Each row was made from one walk, in order. Every step used is in the known rows, and no mark comes twice. Write each row's walk.
Known rows
kozen -> torin -> godon: [-11.5 -15.3 -71.0  16.2 -19.9 -45.1   1.9  16.1  55.8 -58.5 -22.8  75.1
   9.4  -5.2  24.6  71.2 -25.4   3.8   1.2  -6.4  22.7 -15.2 -22.1]
feka -> finoz -> godon: [-13.6  24.4 -41.6  12.1   1.9 -35.5 -34.6  10.4  53.5 -15.3  42.9  35.1
 -19.5  27.7  28.0  12.5 -49.4 -10.3  27.5  42.8  30.1 -45.3  20.2]
kozen -> torin -> godon -> finoz -> feka -> pagi: [ -7.5   2.0 -62.9  14.2 -11.5 -10.4 -12.3  26.3  43.0 -40.3  -3.8  66.0
  29.4   1.2  16.3  47.9 -30.9  -9.5  -4.4  -0.4  15.1  -3.0 -10.2]
mibisom -> pagi -> godon -> torin -> kozen: [ -3.8 -26.1 -37.6  13.7   1.3  10.6  20.5  25.7  17.6 -30.1  16.6  57.4
 -19.0   0.7   7.3   9.4 -15.4 -22.9 -22.7 -11.2  25.4  -0.2 -44.9]
godon -> finoz -> feka -> pagi: [  7.3  12.1 -34.3   5.0  14.5  16.7 -30.4  32.0  31.1 -15.6  48.3  28.0
  30.4 -12.1  -7.9  10.4 -37.7 -43.1  -4.6  -8.1   6.2  13.6  -2.1]
pagi -> godon -> torin -> kozen: [  4.8  -7.5 -55.5  21.1 -15.7 -47.6  25.5  13.4  45.0 -45.4  18.3  58.8
 -11.9 -10.5   7.0  45.4 -12.9 -40.5  -3.1   5.4  23.6 -18.2 -18.5]
pagi -> mibisom: [ -0.8 -14.3 -45.7  27.4  -2.6 -15.1 -11.3   4.2  46.6 -33.8   5.4  41.0
 -11.2  -8.6   8.1  23.0 -12.3 -23.7  24.4 -34.6  19.7  -7.3 -35.8]
piduki -> godon -> finoz: [ -9.2 -17.5 -47.9  -0.1 -10.8 -12.7  -0.6   4.1  37.6 -62.0  57.1  18.5
   0.5 -19.9 -29.9  34.0 -30.8 -38.4  18.9   8.0   0.2  23.5  42.9]
pagi -> mibisom -> piduki -> godon -> torin -> kozen: [  6.2 -41.7 -37.1  25.5  -4.4   6.1  17.4  -8.3  34.9 -42.6  14.8  44.5
 -36.5  -8.7 -18.9 -12.1 -13.1 -42.4  10.2 -18.8  21.8  -1.2   0.4]
piduki -> godon: [-17.1 -29.1 -41.3  10.2  -4.1 -23.2  13.0  -4.4  33.0 -58.2  36.4  31.3
 -19.1 -31.1   4.1  30.2 -27.4 -32.9  12.5  -4.6   9.7   2.2  31.0]
mibisom -> pagi: [ -7.9 -36.7 -30.6   9.2  12.5   9.8   0.7  26.4  23.9 -29.8  12.3  50.4
 -17.7  -8.4  12.1  13.6 -26.3  -3.5 -19.7 -27.4  21.4   3.4 -50.2]
piduki -> godon -> finoz -> feka -> pagi: [-11.2  -4.1 -33.8   3.7   5.4  21.8  -6.3   8.9  17.2 -37.5  62.0  17.1
   8.8 -22.1 -11.7   2.4 -33.7 -54.3   8.8   2.6   1.4  21.4  48.8]
piduki -> godon -> finoz -> feka -> pagi -> mibisom: [-11.5  -2.2 -33.7   9.0   4.3  33.3  -9.0   5.7  15.1 -33.4  58.9  14.2
   8.7 -17.0 -15.2  -7.0 -28.6 -58.2  16.9  -3.9   2.1  23.7  44.7]
piduki -> godon -> torin: [ -7.9 -18.3 -43.0   6.7  -7.7 -53.8  35.9   3.1  40.4 -52.5  44.8  43.5
 -29.2 -39.6  -8.2  41.1 -20.2 -44.9  -8.0   5.5   7.2 -22.5  37.4]
finoz -> godon: [  1.8  -5.5 -45.7  24.9  24.4 -45.9 -16.6  16.2  57.6 -39.1  32.3  58.7
 -19.2  22.5  50.0  14.6 -55.0 -16.0  29.7   1.2  27.6 -26.3 -18.0]
mibisom -> pagi -> feka: [  4.8 -14.7 -40.8  11.9   8.8  44.1  -7.2  27.8  15.6 -26.4   8.6  53.4
 -12.3  10.0  21.7  -4.7 -13.3  -7.7  13.9 -23.4  36.1  -3.6 -41.3]
pagi -> godon: [ -7.9 -15.0 -43.3  23.3 -14.8 -20.8   5.4   9.9  39.2 -50.9  22.5  32.0
 -12.5  -4.7   8.9  32.4 -15.6 -28.9  21.0 -10.7  16.9  -1.2 -13.0]
godon -> piduki: [ 15.8 -59.6 -47.6  47.8  11.2 -47.2  -9.0  29.5  50.6 -51.0  42.5  52.8
  -9.0 -26.2  -4.4  15.9 -23.8 -18.6  -6.5 -37.6  12.4 -17.4   2.7]
torin -> godon: [-11.5 -17.8 -60.3   5.1 -20.7 -58.2 -21.7  13.7  78.6 -52.3   7.7  54.7
 -21.4   7.1  22.7  68.3 -63.8  14.2   8.4 -19.6  41.2 -27.9  -7.0]
piduki -> godon -> torin -> zagik: [-13.5 -17.8 -52.5   0.0  -5.8 -42.8  42.0   3.1  39.8 -64.8  30.4  50.2
 -23.6 -43.1   0.2  42.2 -18.2 -56.5 -11.7   1.3   1.2 -14.1  23.0]
godon -> finoz -> feka: [  7.2  14.2 -43.8  -7.9   9.4  -0.9 -27.0  25.8  40.9 -33.0  43.2  19.8
  28.9 -16.4 -24.0  23.2 -32.2 -48.5   8.6 -13.5  14.0  16.7   1.1]
kozen -> torin -> godon -> finoz: [ -5.7  -7.0 -75.4   8.9 -24.0 -38.7  -7.6  22.2  59.2 -60.8  -7.7  66.3
  23.3   2.4   0.2  72.9 -28.3  -0.2   5.4   2.6  16.8  -0.2 -13.8]

Write each row's walk
[  5.1  11.0 -46.7  10.6   9.5  37.5 -13.3  27.4  17.1  -9.2  20.2  62.2
 -14.0  33.0  30.0 -17.5 -23.6 -12.2  13.7  15.5  46.8 -25.0 -23.6]
mibisom -> pagi -> feka -> finoz -> godon -> torin -> kozen
[ -6.9  -7.5  -8.2  28.0  30.2  57.3  -7.9   8.9  -0.6   3.6  26.8  34.0
  -8.3 -21.2  33.6 -48.5 -28.4 -58.9  -6.2 -33.2  18.6  -6.5   6.5]
finoz -> feka -> pagi -> mibisom -> piduki -> godon
[ -5.9   6.6 -42.7  28.9   7.0 -34.9 -37.8  18.8  52.1 -18.0  58.1  37.3
 -19.4  27.2  18.4  -5.6 -47.0 -12.7  23.6  32.9  27.4 -46.7  34.2]
feka -> finoz -> godon -> piduki
[ -6.0 -24.1 -30.3  13.3  -0.9   6.7  22.8  29.0  19.7 -29.1  26.9  47.1
 -26.5  -0.7   0.7   8.4 -12.9 -23.1 -20.5 -16.2  19.5  -5.4 -36.1]
mibisom -> pagi -> godon -> torin
[ 11.5   6.0 -47.8  21.2  20.4 -77.0   7.1  24.2  65.4 -34.3  41.7  71.3
 -29.4  13.4  37.6  24.6 -47.7 -27.6   8.3  11.3  25.4 -50.9 -11.7]
finoz -> godon -> torin
[  3.6 -49.5 -14.4  11.7   5.2  35.3   9.7   5.2  20.5 -41.8  51.1  23.0
 -30.1 -14.9 -32.9 -31.8 -36.2 -44.6  -6.3  -3.2   6.5  16.4  45.2]
mibisom -> piduki -> godon -> finoz -> feka -> pagi
[ -2.7  -1.4  -9.4  26.1  28.5  42.5   3.4  12.5   3.5   6.0  32.5  39.7
 -13.2 -25.7  28.5 -43.9 -24.7 -64.7 -17.4 -28.5  16.9 -18.5   9.8]
finoz -> feka -> pagi -> mibisom -> piduki -> godon -> torin
[ -3.1  -5.2 -16.0  38.5  29.5  36.2 -12.9  24.8   4.3  -0.1  36.7  38.8
   6.1 -20.6  42.1 -34.0 -28.0 -54.6 -11.4 -32.9  17.1 -12.9   1.7]
finoz -> feka -> pagi -> godon -> piduki
[  7.4  14.8 -34.3   9.6  13.2  27.9 -32.9  29.9  28.6 -11.8  46.5  25.9
  29.5  -6.8 -10.5   0.6 -31.9 -46.9   3.2 -13.7   6.8  16.1  -5.0]
godon -> finoz -> feka -> pagi -> mibisom
[ -9.4 -13.6 -28.2   5.4   5.8  51.0  -5.4  29.4   7.6 -26.8  35.7  24.8
  -0.7   8.5 -10.1 -13.2 -19.1 -32.3  -2.0 -20.8  18.9  27.2 -27.5]
mibisom -> pagi -> godon -> finoz -> feka
[  1.4 -29.0 -27.1  18.6   1.1  39.0  -1.3  -5.1  26.2 -37.7  30.6  16.7
 -24.4  -5.0 -32.3 -32.6 -15.1 -53.0  25.1 -29.7  16.8  16.3  17.1]
pagi -> mibisom -> piduki -> godon -> finoz -> feka
[  3.9 -47.6 -21.3   2.6   1.7  23.3  12.4   0.8  27.3 -54.3  47.0  16.7
 -31.1 -16.9 -43.7 -22.3 -32.6 -47.9   2.7  -7.7  12.4  19.2  47.1]
mibisom -> piduki -> godon -> finoz -> feka
[  3.7 -39.3 -30.6  25.1  -6.1   2.8  19.8  -5.1  36.4 -41.6  24.3  34.6
 -44.3 -11.3 -25.6 -14.0 -10.5 -42.2  12.7 -23.3  16.2  -6.4   9.4]
pagi -> mibisom -> piduki -> godon -> torin
[ -1.8   9.7 -42.9   8.4  -8.9  11.4 -11.8  18.2  31.0 -41.1  43.7  11.6
  14.7   1.1 -18.5  13.0 -18.5 -54.3  26.6  -8.4  13.9  20.1   7.3]
pagi -> godon -> finoz -> feka
[  7.9  40.4 -57.6  17.5  -5.1   9.2 -35.6  14.2  41.1 -18.7  28.4  42.9
  -9.6  38.9  37.1  -2.6 -25.1 -17.3  67.0  30.1  47.1 -44.5  19.5]
pagi -> feka -> finoz -> godon
[  3.2 -37.0 -17.7  43.6   4.6  39.1  -9.3  16.5  20.4 -11.7  39.4  45.4
 -18.7   1.0   6.7 -23.5 -30.8 -21.0  -7.4  -7.6  -1.7   3.3  -3.5]
feka -> pagi -> mibisom -> piduki -> godon -> finoz
[  4.1  -5.3 -40.3  23.5  12.5  49.9 -25.0  32.6  14.4 -13.0  35.5  47.8
 -16.5  34.9  22.1 -36.3 -22.8  -8.6  24.3  -1.1  40.1 -18.8  -7.9]
mibisom -> pagi -> feka -> finoz -> godon -> piduki
[ -5.1   8.2 -59.1  -9.7 -14.5 -25.3 -38.7  22.3  70.1 -43.6  29.4  34.2
   6.3  12.7  -4.8  48.7 -66.9 -11.0  13.5 -16.8  38.2  -6.3  12.1]
torin -> godon -> finoz -> feka
[ -3.0   1.1 -38.8   7.5   0.6  48.4 -17.5  26.4  13.8 -13.3  18.1  43.3
 -13.7  19.2  16.7 -11.4 -14.9  -5.3  16.2  -0.3  38.7 -13.3 -21.3]
mibisom -> pagi -> feka -> finoz
[-12.0 -16.6 -73.0  12.6  -1.0 -22.1  23.5  15.4  36.3 -70.5 -40.9  80.0
  25.5 -31.7  31.0  60.5   2.4 -31.3  -9.4 -11.4  -2.7   5.8 -56.0]
kozen -> torin -> zagik
[  6.6  31.0 -57.1  12.1 -15.4   8.0 -29.6  13.0  39.5 -22.6  18.6  38.3
  -4.8  16.3  20.4  15.1 -11.9 -15.3  53.2  21.4  42.4 -37.9  15.2]
pagi -> feka -> finoz
[  9.0  45.9 -64.8  11.4  -4.5   1.4 -20.5  18.2  44.3 -24.0  23.2  53.6
  -9.7  32.4  37.8   3.4 -20.3 -30.6  54.1  31.7  42.3 -50.3  12.8]
pagi -> feka -> finoz -> godon -> torin -> zagik
[ -6.0   8.0 -16.6  28.8  32.1  38.7 -18.9  17.1   8.5   9.8  17.6  42.0
   6.2 -22.1  48.7 -25.9 -27.2 -49.6  -7.1 -37.5  20.4 -14.1 -20.6]
finoz -> feka -> pagi -> mibisom
